Each row was made from one small tree. The marks that hang from a mark follow it in brackets, in alphabetical order. Every link used is in the known rows. Write each row's tree.
In the rows, 128 means zero.
Known rows:
gira[livus zenaz[miki]]: [ 88 101 105 107 122 120 135 110 182 153  77 135 120 142 140  92 130 112
 127  88]
fosis[vosiv[fera] zenaz[gira miki]]: [136  77  99 115 147 118 163 119 145 167  99 138 136 149 155  85 137 132
 127 109]
fefo[fosis[vosiv zenaz[gira[livus] miki]]]: [103 142  97 108 137 150 167 112 201 167 110 138 125 149 147  62 129 146
 128 107]
fera[vosiv[fosis[zenaz]]]: [103 109  98  85 120 136 138 121 165 149 120 129 133 137 132 106 121 143
 141 145]
nukop[lusokup[vosiv[fera fosis[zenaz]]]]: [ 97  44 130  95 137 113 153 107 207 167 131 124 154 136 131  92 113 165
 155 149]
vosiv[fosis[zenaz]]: [115 111 113  97 135 140 124 107 166 148 127 126 131 138 135 110 110 158
 139 144]
fefo[fosis]: [ 87 173 120  95 134 125 147 116 162 143 130 119 131 147 105  99 105 169
 117 143]
gira[zenaz[miki]]: [108 103 104 108 125  97 141 117 156 157  93 132 121 145 135 108 126 122
 120 106]
zenaz[gira miki]: [124 139 117 120 145 117 156 133 157 146  97 116 121 150 129  96 125 134
 111  95]
lusokup[nukop vosiv[fera fosis]]: [ 81  93 138 106 141 117 143 123 162 161  93 121 157 131 109 114  90 142
 156 128]
vosiv[fosis[zenaz[gira miki]]]: [131 105 111 118 147 120 137 117 197 157 116 121 122 144 146  94 122 147
 131 112]
lusokup[nukop vosiv[fera fosis[zenaz]]]: [ 96  47 134 101 139 125 132 117 167 172 102 125 152 129 129 111 100 158
 159 147]
fosis[vosiv[fera] zenaz[gira[livus] miki]]: [114  71 100 115 141 143 157 112 171 166  81 142 135 148 162  69 140 123
 134  92]
lusokup[nukop vosiv[fera fosis[zenaz[miki]]]]: [101  25 138 108 144 108 139 110 174 184  80 123 141 129 139 102 108 144
 160 121]
gineku[livus]: [ 90 150 112  95 128 117 138 105 178 122 125 117 135 143 108 112 113 164
 122 130]
lusokup[nukop vosiv[fera fosis[zenaz[gira]]]]: [112  68 132 114 150 114 138 134 181 167 112 126 152 135 130 103 102 166
 148 139]
lusokup[vosiv]: [ 99 138 125 101 124 130 162 142 133 156 119 129 129 140 112 106 113 135
 125 126]
vosiv[fera fosis[zenaz]]: [112  72 119 100 140 124 118 102 175 150 127 128 142 138 139 106 110 160
 144 143]
fefo[fosis[vosiv[fera] zenaz[gira[livus] miki]]]: [ 95 106 102 112 143 130 159 107 207 171 104 140 137 149 151  58 132 150
 133 106]
miki[zenaz]: [111 135 119  96 135 160 137 127 120 132 143 117 130 139 128 132 113 148
 123 132]
nukop[lusokup[vosiv]]: [ 92 113 126  91 131 133 178 127 160 155 115 115 140 143 108  97 115 150
 130 132]

Which tree is each row?
[ 89  78 134  97 138 112 172 123 169 157 113 119 152 143 111  93 117 150
 136 134] -> nukop[lusokup[vosiv[fera]]]
[102 137 118 119 139 139 151 126 188 145  83 118 121 149 136  81 128 121
 118  77] -> zenaz[gira[livus] miki]
[118 106 100 107 132 112 152 130 190 156 110 125 124 144 144  90 132 132
 133 114] -> fera[vosiv[fosis[zenaz[gira miki]]]]
[112  49 134 123 153 101 145 128 189 181  89 122 143 136 142  93 112 149
 150 114] -> lusokup[nukop vosiv[fera fosis[zenaz[gira miki]]]]
[112  50 122 108 142 108 125  94 187 163 103 127 134 137 150  99 120 144
 146 121] -> vosiv[fera fosis[zenaz[miki]]]
[132 102  97 106 143 131 155 126 137 155 119 141 145 149 146  92 126 149
 126 134] -> fosis[vosiv[fera] zenaz[gira]]
[ 98  99  98 107 126 132 147 123 218 155  95 128 125 141 150  72 136 123
 141  96] -> fera[vosiv[fosis[zenaz[gira[livus] miki]]]]
[125  94  94  97 131 145 162 109 120 169  91 135 122 143 150  96 131 128
 133 117] -> fosis[vosiv zenaz[miki]]
[113  68 127 108 149 107 158 123 224 164 141 124 156 143 131  83 116 172
 144 143] -> nukop[lusokup[vosiv[fera fosis[zenaz[gira]]]]]
[115 128  95 100 129 126 144 137 183 145 130 128 135 143 133  96 123 150
 131 139] -> fera[vosiv[fosis[zenaz[gira]]]]
[100  86 125  96 136 144 137 124 158 171 104 124 139 129 124 115  99 157
 153 147] -> lusokup[nukop vosiv[fosis[zenaz]]]
[ 94  58 127 109 142 130 152 116 252 162 125 127 156 140 137  68 121 163
 151 128] -> nukop[lusokup[vosiv[fera fosis[zenaz[gira[livus]]]]]]
[119 129 114 112 146 111 149 119 196 161 128 121 118 149 138  80 128 176
 114 129] -> fefo[fosis[zenaz[gira miki]]]
[ 96 123  97 101 123 145 137 130 213 143 116 130 134 141 138  82 126 139
 139 120] -> fera[vosiv[fosis[zenaz[gira[livus]]]]]
[ 85 125 127  95 135 130 170 119 193 155 126 115 147 139 106  98 101 146
 146 133] -> nukop[lusokup[vosiv[fosis]]]
[106  45 132 111 134  97 148 113 181 180 113 134 132 133 147  92 120 137
 154 117] -> lusokup[vosiv[fera fosis[zenaz[miki]]]]
[101  64 130 106 136 132 145 116 165 181  85 119 129 130 137 106 106 142
 157 122] -> lusokup[nukop vosiv[fosis[zenaz[miki]]]]
